Each row comes from the steps of one walk. Every step used is in the known rows, and no mark comes twice. Write the walk behind each row, first mark first.
Known rows
venad > zeden: -11 1 -2 -15 9 -28 0 -1 -12 5 3 18 5 -5 -19 -2 -15 13 -8 2 1 12 2 7 10
 20 4 -11 14 11 -20 7 24 1 17 -13 8 -2 26 20 -11
fesatig > lupi > nifuv > zeden: 17 14 12 13 13 -30 -4 56 -31 -2 28 1 -12 -18 -18 -10 -6 -6 -12 -8 -28 8
 5 10 -2 60 -43 -34 -24 3 5 -13 8 11 3 -23 18 17 -5 -44 8
dorus > voneted > ruzu > fegi > zeden > venad: 10 2 18 -9 23 28 41 40 5 -17 -6 27 6 0 -53 -9 -10 -19 -23 11 -40 -62 36
 4 12 23 18 -10 10 26 -28 7 13 32 -16 16 52 -7 34 -17 24
lodok > lupi: -9 -5 -15 18 36 14 10 8 21 -6 24 -2 -7 13 0 4 7 -9 2 -8 11 18 18 -6 -10
 26 -21 -13 -27 -3 -1 0 -3 7 -5 4 10 26 -24 -6 6
lupi > nifuv: 34 -4 -6 -1 6 -6 -13 8 -7 -14 14 4 -10 -1 9 0 -6 6 5 -8 -24 1 -2 25 -5 4
 -25 -4 9 -6 3 -15 4 2 -6 4 -17 -5 -15 -20 15
dorus > voneted > ruzu > fegi: 21 -9 25 -21 17 32 46 19 3 -28 -1 29 9 7 -37 -3 7 -18 -32 -3 -34 -39 42
 -1 11 16 26 -17 20 19 -22 8 -2 26 -8 19 41 -34 27 -21 20
venad > ruzu > zube > zeden > voneted > dorus: 19 -1 33 6 26 -18 52 13 -16 36 -34 25 6 13 -56 -31 3 1 21 25 -18 -4 11
 -10 -18 51 47 -50 -19 34 9 -17 30 37 4 2 38 30 22 19 -38
venad > ruzu > zube: 38 1 9 26 14 -24 29 -11 -5 33 -13 25 7 5 -44 -19 24 20 18 13 -19 -9 -18
 -9 -14 34 36 -26 0 9 11 -30 4 -21 -6 0 27 8 3 16 -22
fesatig > lupi: -4 8 18 0 3 -15 -2 26 -10 -5 11 -1 -2 3 -16 -9 8 -10 -11 -4 -2 -5 -3 -6
 -5 51 -14 -25 -24 8 14 -3 -11 10 -4 -14 19 13 -3 -13 13
sudi > voneted > ruzu: 13 17 30 -35 8 -1 37 -8 -16 1 -1 7 4 9 0 -18 -3 2 -34 4 -15 -19 43 -30
 -4 -41 28 -21 12 16 -9 7 -10 14 -6 21 38 -38 16 -20 6
lupi > nifuv > ruzu > fegi > zeden > voneted > dorus: 34 -16 25 -22 33 0 15 77 -10 -14 1 24 -12 -26 -1 -13 -13 -11 -12 6 -42
 -31 35 31 -6 67 5 -41 11 34 -16 -14 42 45 -5 26 11 40 13 -42 3
metebar > sudi > napor: 5 17 -9 -12 40 -20 15 2 21 14 -16 -20 -4 45 -1 -3 3 4 19 -1 -13 2 16 12
 2 -22 2 -18 -2 2 23 -24 -27 29 -10 0 17 -26 -27 1 5
fegi > zeden > voneted: -24 9 3 -11 30 12 16 42 -24 -8 -16 -14 9 2 -14 -6 -21 5 -4 4 -5 -34 -1 9
 -1 15 13 -11 -10 20 -28 15 22 13 0 -15 25 62 10 3 8
metebar > sudi > voneted > ruzu > zube: 36 23 35 -16 55 -16 71 -22 14 30 -13 -5 11 47 -33 -17 5 24 0 5 -26 -7 26
 -8 -12 -32 54 -35 28 19 12 -26 -27 13 -28 24 65 -37 14 -6 -1
zube > zeden: -12 5 7 0 5 11 2 1 -18 4 -16 -12 2 0 -12 -6 -15 -14 8 4 -9 19 3 7 9 14
 16 -19 -2 5 -3 0 20 37 9 -14 4 -26 20 17 -10
metebar > sudi > voneted > ruzu > fegi > zeden: 20 19 29 -29 61 1 58 10 9 6 -7 0 8 24 -24 -16 -5 15 -6 -8 -43 -28 47 0 1
 -5 56 -36 27 27 -14 -12 -3 44 -17 23 43 -47 40 -5 26
voneted > ruzu > fegi > zeden > venad: 9 1 43 -1 8 5 20 32 7 8 11 31 4 -13 -41 -14 -12 -16 -1 14 -41 -57 33 -4
 -5 20 23 -13 10 20 -7 -6 21 19 -9 20 33 5 53 -5 16
nifuv > lupi: -10 19 -12 1 0 -7 14 35 5 -4 16 0 -8 -12 1 7 12 -1 5 -9 14 7 22 5 -9 23
 -4 -22 -9 6 -1 3 -18 8 -1 1 5 -12 -27 -30 16
metebar > sudi > voneted > ruzu: 27 21 23 -36 34 -15 57 -13 11 10 -8 -2 5 38 -8 -12 -6 15 -7 0 -23 -3 35
 -12 -4 -33 37 -32 22 18 -2 -10 -20 29 -16 22 46 -55 12 -8 13
zube > zeden > voneted > dorus: -25 2 26 -27 14 10 31 28 -12 0 -26 -2 -6 11 -18 -16 -24 -23 2 14 1 1 33
 3 -3 23 14 -33 -22 32 0 19 32 70 8 1 17 28 22 10 -14
venad > ruzu > fegi > zeden > voneted > dorus: 10 -4 25 -7 28 -4 30 48 -6 -1 -12 40 -2 -15 -32 -24 0 -4 4 7 -29 -43 24
 -5 -8 81 33 -39 -19 39 -24 2 39 44 11 13 11 39 37 6 -2
lodok > sudi: 9 -9 5 -7 38 -15 -22 1 26 11 -3 -6 -6 14 -10 -2 -2 -10 15 -3 -14 19 5 -5
 -3 4 6 -8 3 5 2 -15 -16 17 -17 -7 6 -6 -13 11 -6
lupi > nifuv > ruzu > zube > zeden > voneted: 46 -9 8 -11 34 0 27 40 -30 9 -14 -2 0 2 -28 -10 -14 1 1 17 -37 10 -10 34
 -11 35 15 -45 29 27 -1 -41 26 22 -8 -4 38 30 -17 -25 -19
venad > zeden > voneted: -20 4 -6 -36 17 -20 22 24 -22 -17 -4 16 6 9 -29 0 -25 21 -14 8 5 7 -9 14
 -2 27 3 -17 10 31 -36 19 30 9 19 -21 24 47 9 19 -11
dorus > voneted > ruzu > zube > zeden > venad: 17 9 29 0 22 16 57 11 -5 14 -25 12 12 24 -73 -15 -12 -19 -9 27 -28 -28
 18 0 3 -7 29 -21 10 23 2 -11 6 26 -23 2 76 -13 22 -5 -9
fesatig > lupi > nifuv > ruzu > fegi > zeden: 36 -9 23 -3 25 -12 -9 79 -28 -12 19 11 -6 -28 -15 -13 2 -14 -20 -7 -46
 -20 10 25 1 102 -13 -52 4 19 -5 -27 17 26 -6 -7 15 8 2 -43 25
fesatig > lupi > nifuv > ruzu > fegi: 48 -11 17 -11 14 -14 -6 63 -14 -19 23 21 -13 -19 -13 -9 10 -15 -19 -5
 -44 -4 7 24 -6 95 -16 -53 10 18 5 -34 4 27 -5 5 8 -1 -14 -47 22
ruzu > zube > zeden: 4 2 19 25 32 7 21 -13 -12 30 -21 -15 11 17 -45 -13 1 4 19 11 -11 10 -6
 13 0 12 40 -21 2 11 16 -15 10 16 -7 -14 30 -1 21 19 -23
metebar > sudi > voneted > dorus: 13 17 13 -27 47 -23 44 -3 26 3 -16 -8 -9 30 5 -17 -5 14 0 -1 -7 6 45 -1
 -4 -18 19 -26 0 20 10 1 -16 49 -12 33 23 -27 6 -9 0
voneted > ruzu > fegi > zeden: 8 -7 47 -9 14 13 26 21 -6 6 6 23 9 -13 -24 -13 -4 -12 -9 -4 -41 -44 40
 -7 6 25 42 -20 16 15 -11 -1 20 20 0 17 24 -21 60 -3 18
zube > zeden > venad: -7 11 -2 10 -5 4 -4 13 0 9 -14 -3 -6 4 -33 -9 -30 -18 18 24 -10 8 -11 11
 -1 9 -9 -11 -9 11 5 -4 22 43 0 -11 9 0 10 16 -9
metebar > sudi: 12 8 -2 -3 27 -12 21 -5 25 14 -7 -11 0 27 -10 4 -4 12 24 -3 -12 14 -2 12
 -2 -1 12 -10 14 5 11 -15 -11 15 -10 5 12 -21 -3 10 7
dorus > voneted > ruzu > zube: 27 0 28 -5 25 13 58 4 -4 7 -14 15 16 20 -50 -10 10 -5 -20 7 -21 -32 23
 -6 5 -10 34 -15 14 15 -1 -6 -11 -4 -21 11 67 -18 17 -14 -2
voneted > ruzu: 14 3 41 -17 -17 -3 25 -1 -3 15 6 20 4 -3 -6 -7 -4 -15 -10 5 -17 -16 28
 -23 -5 -17 19 -9 13 4 7 -7 4 0 2 14 27 -26 24 -8 1

Which walk is each row?
23 -1 13 18 9 -10 23 25 -5 43 -23 3 3 -9 -49 -14 -8 -14 12 36 -20 4 -10
 13 -6 22 29 -32 14 21 12 -43 17 15 -12 -2 55 15 1 0 -41 | nifuv > ruzu > zube > zeden > venad
-16 15 33 -22 0 -9 53 48 -28 12 -1 11 5 -12 -28 -8 -18 -9 -12 11 -20 -13
 25 -16 -6 -2 7 -25 -5 23 -18 6 29 9 13 -12 64 36 24 -28 -18 | nifuv > zeden > voneted > ruzu
-5 5 15 3 48 12 41 5 -22 14 -28 -16 11 30 -55 -12 -7 6 14 17 -10 -3 -13
 19 -11 15 36 -31 0 28 2 -7 15 27 -8 -16 44 46 12 16 -25 | ruzu > zube > zeden > voneted
6 14 -9 21 -4 -22 0 32 -4 27 -11 19 1 -19 -33 -16 -18 3 18 21 -20 -35
 -15 -5 -4 31 4 -12 -20 12 -17 -14 32 5 -2 -9 19 26 12 14 0 | fegi > zeden > venad > ruzu
31 2 9 -2 11 -18 -13 32 -16 -17 25 3 -13 1 -6 -9 1 -3 -9 -10 -24 -4 -5
 17 -8 52 -34 -30 -16 4 14 -13 -5 9 -9 -9 -1 10 -15 -29 28 | fesatig > lupi > nifuv
-16 -3 9 -9 46 27 25 46 -10 -26 -3 3 6 2 -28 -3 -9 7 -5 -4 -20 -44 9 25
 1 49 22 -21 2 31 -33 18 24 33 -3 -3 10 52 25 1 14 | ruzu > fegi > zeden > voneted
13 3 -3 15 -1 -1 10 19 2 5 -12 30 -7 -2 -56 -17 -10 -11 25 24 -33 -7 -8
 8 -3 59 14 -32 -4 21 -4 -20 34 53 5 -1 8 -12 20 23 -7 | zube > zeden > venad > ruzu > fegi
14 2 20 -25 2 19 43 12 -9 -14 -11 16 9 7 -23 -3 -4 -17 -30 3 -19 -29 35
 -16 11 -15 15 -11 11 8 -18 4 -5 8 -9 10 47 -37 14 -21 14 | dorus > voneted > ruzu
-5 -4 39 -36 16 30 47 25 -20 -13 -11 13 8 18 -40 -12 -19 -18 -1 11 -32
 -17 30 3 -5 32 42 -43 13 34 -14 8 32 62 7 2 34 0 40 8 5 | zube > zeden > voneted > ruzu > fegi
-5 0 0 21 28 9 2 30 14 -9 8 12 -2 -12 -37 -7 -11 -3 9 9 -26 -42 3 23 1
 44 3 -7 -2 15 -15 2 21 25 -7 6 7 33 29 2 10 | ruzu > fegi > zeden > venad
16 21 -9 -20 46 -11 37 -10 14 -3 -10 -18 -2 41 -3 -6 -5 27 2 -6 -12 11
 13 8 -1 -24 23 -21 15 14 -5 -6 -22 27 -16 10 22 -32 -11 -4 11 | metebar > sudi > voneted
-5 0 41 2 48 3 48 12 -4 22 -29 -6 5 24 -51 -22 -7 -4 14 19 -5 -4 17 8
 -13 22 36 -36 -15 37 15 2 20 41 -7 2 40 50 26 11 -33 | ruzu > zube > zeden > voneted > dorus
-14 7 38 -18 16 2 52 54 -19 -3 9 23 4 -15 -40 -7 -13 -9 -12 7 -30 -26 34
 -5 -5 26 16 -31 6 31 -22 7 29 24 10 -2 55 34 34 -28 -12 | nifuv > zeden > voneted > ruzu > fegi
-14 14 -2 20 7 -8 -5 31 1 12 -6 -2 -1 -15 -26 -7 -26 -3 9 16 -10 -34 -10
 8 -1 6 -11 4 -16 8 -11 -2 18 5 -6 -9 18 41 13 4 6 | fegi > zeden > venad
17 5 55 -1 15 2 45 -12 -17 43 -16 6 14 15 -47 -20 -2 -13 8 18 -29 -11 25
 -13 -6 -8 54 -30 14 14 21 -20 10 16 -8 3 51 -26 46 9 -19 | voneted > ruzu > zube > zeden
38 0 17 6 19 -17 -9 86 -14 -9 23 18 -13 -29 -32 -13 -8 -17 -10 10 -50
 -31 -4 29 -7 101 -28 -47 -4 24 -2 -35 15 29 -13 -2 22 33 -4 -43 27 | fesatig > lupi > nifuv > ruzu > fegi > zeden > venad
-12 9 33 -28 18 10 38 40 -27 8 -12 0 13 -1 -19 -12 -25 -8 -13 9 -17 -44
 19 -8 -4 4 29 -20 1 22 -23 10 26 13 -4 -7 45 41 29 -3 8 | fegi > zeden > voneted > ruzu
13 2 46 -25 22 0 65 14 -12 12 -9 15 13 27 -47 -12 -1 6 -5 17 -15 -29 7
 -6 -23 -7 39 -27 14 28 2 -7 2 -3 -14 8 65 51 11 -4 -15 | zeden > voneted > ruzu > zube
56 -4 27 8 23 -31 5 47 -20 10 13 7 -6 -9 -24 -15 13 -3 -11 6 -34 1 -9 18
 -15 68 -8 -49 6 11 22 -44 -4 -4 -14 -6 36 21 -22 -41 1 | fesatig > lupi > nifuv > ruzu > zube
30 15 52 1 34 -29 47 60 -38 12 21 11 -1 2 -56 -21 -6 -3 -14 8 -44 -18 11
 6 -21 50 -13 -56 -14 25 12 -20 10 4 -8 -15 72 52 7 -51 -2 | fesatig > lupi > nifuv > zeden > voneted > ruzu > zube
-22 8 3 -20 16 23 24 24 -25 -10 -22 -14 4 20 -23 -6 -25 -8 2 10 -5 9 -3
 12 0 15 15 -28 -5 26 -18 11 27 49 5 -17 22 22 9 16 -6 | zube > zeden > voneted
54 -2 8 14 19 -14 7 32 -8 24 -8 8 -7 -8 -36 -11 -15 -7 15 28 -40 8 -13
 35 -12 24 0 -32 25 14 17 -53 23 17 -19 3 28 10 -15 -23 -22 | lupi > nifuv > ruzu > zube > zeden > venad
49 -15 -6 25 51 -4 20 28 12 10 23 8 -9 2 -8 -2 13 -5 0 0 -19 23 8 20 -21
 42 -18 -34 3 3 11 -46 2 -6 -21 12 30 33 -45 -38 -7 | lodok > lupi > nifuv > ruzu > zube
17 -1 12 0 55 9 46 60 3 -24 44 24 -12 2 -27 -3 -8 -12 -10 -8 -41 3 43 10
 -19 50 -26 -44 -12 20 -20 -10 25 34 2 12 39 47 -3 -45 14 | lodok > lupi > nifuv > zeden > voneted > ruzu > fegi
11 -7 4 -4 24 7 28 42 -19 -9 -12 30 9 -6 -41 -15 3 12 7 2 -33 -38 -3 2
 -6 74 35 -37 -2 32 -36 -3 34 25 6 -4 18 32 23 13 9 | venad > ruzu > fegi > zeden > voneted
-2 8 48 -11 39 4 54 28 -24 24 -17 0 16 11 -45 -15 -13 4 -2 14 -21 -50 13
 -2 -14 0 46 -27 3 27 -9 -3 20 2 -12 -4 68 58 34 -1 -4 | fegi > zeden > voneted > ruzu > zube
12 11 -7 16 -16 -15 5 13 -8 20 -21 20 -4 -4 -44 -15 -20 -13 25 28 -20 1
 -18 -2 -2 33 4 -25 -11 15 -2 -24 32 38 7 -9 15 -13 7 26 -14 | zube > zeden > venad > ruzu
30 -2 -7 15 -6 -19 6 21 16 3 7 50 -9 -7 -48 -10 4 1 17 23 -28 -23 -15 2
 -15 52 -1 -18 -1 15 -6 -20 14 13 -1 12 7 17 -1 10 0 | zeden > venad > ruzu > fegi
18 10 50 11 10 -9 43 -7 -1 41 -9 13 8 12 -65 -22 -8 -15 16 31 -31 -17 15
 -8 -13 -9 36 -26 13 16 25 -28 10 17 -12 6 61 -3 37 9 -22 | voneted > ruzu > zube > zeden > venad
24 -5 -23 15 40 7 1 17 14 -22 38 3 -18 12 9 5 -4 -6 2 -14 -10 23 11 14
 -16 30 -40 -16 -12 -9 0 -17 -1 11 -8 10 -11 22 -36 -23 21 | lodok > lupi > nifuv
10 -10 7 8 12 2 5 57 3 13 -2 19 0 -35 -27 -5 -8 -15 -5 19 -30 -34 5 18 2
 58 15 -22 15 25 -15 -27 29 19 -6 11 29 22 13 -16 -3 | nifuv > ruzu > fegi > zeden > venad
20 11 20 -21 8 -10 31 50 -32 0 14 15 -7 -13 -15 -4 -26 -2 -11 6 -40 -9
 20 8 -10 0 -15 -23 6 16 -16 -8 29 10 4 -4 39 27 6 -43 -3 | lupi > nifuv > zeden > voneted > ruzu
27 -1 13 26 15 -13 28 -10 -21 41 -26 14 11 9 -54 -23 11 4 25 14 -25 6
 -15 -4 -8 38 46 -39 -3 13 10 -31 21 14 0 -14 28 -13 19 27 -30 | venad > ruzu > zube > zeden
18 14 41 -19 11 -24 28 73 -39 -8 22 13 -9 -9 -31 -15 -15 -13 -23 2 -41
 -12 19 0 -14 53 -30 -51 -17 21 0 -10 13 20 2 -17 55 36 6 -53 11 | fesatig > lupi > nifuv > zeden > voneted > ruzu
31 -11 -14 25 50 6 3 66 18 -16 33 19 -18 -19 -14 -1 -10 -17 -2 5 -36 -8
 18 28 -12 75 -30 -35 -7 11 -15 -35 28 29 -15 18 17 46 -26 -35 19 | lodok > lupi > nifuv > ruzu > fegi > zeden > venad
11 12 -7 -8 17 -10 15 52 -29 -14 12 1 -9 -9 -8 0 -22 8 -4 1 -27 6 0 26
 -5 16 -31 -17 -3 15 -20 -4 28 12 7 -14 17 51 -12 -40 -3 | lupi > nifuv > zeden > voneted
-17 -5 26 -9 48 16 27 50 2 -15 -6 13 -3 -5 -24 -14 -10 -4 -4 -1 -17 -45
 38 15 -2 57 22 -25 -14 38 -21 26 30 47 1 14 10 58 42 -6 7 | ruzu > fegi > zeden > voneted > dorus
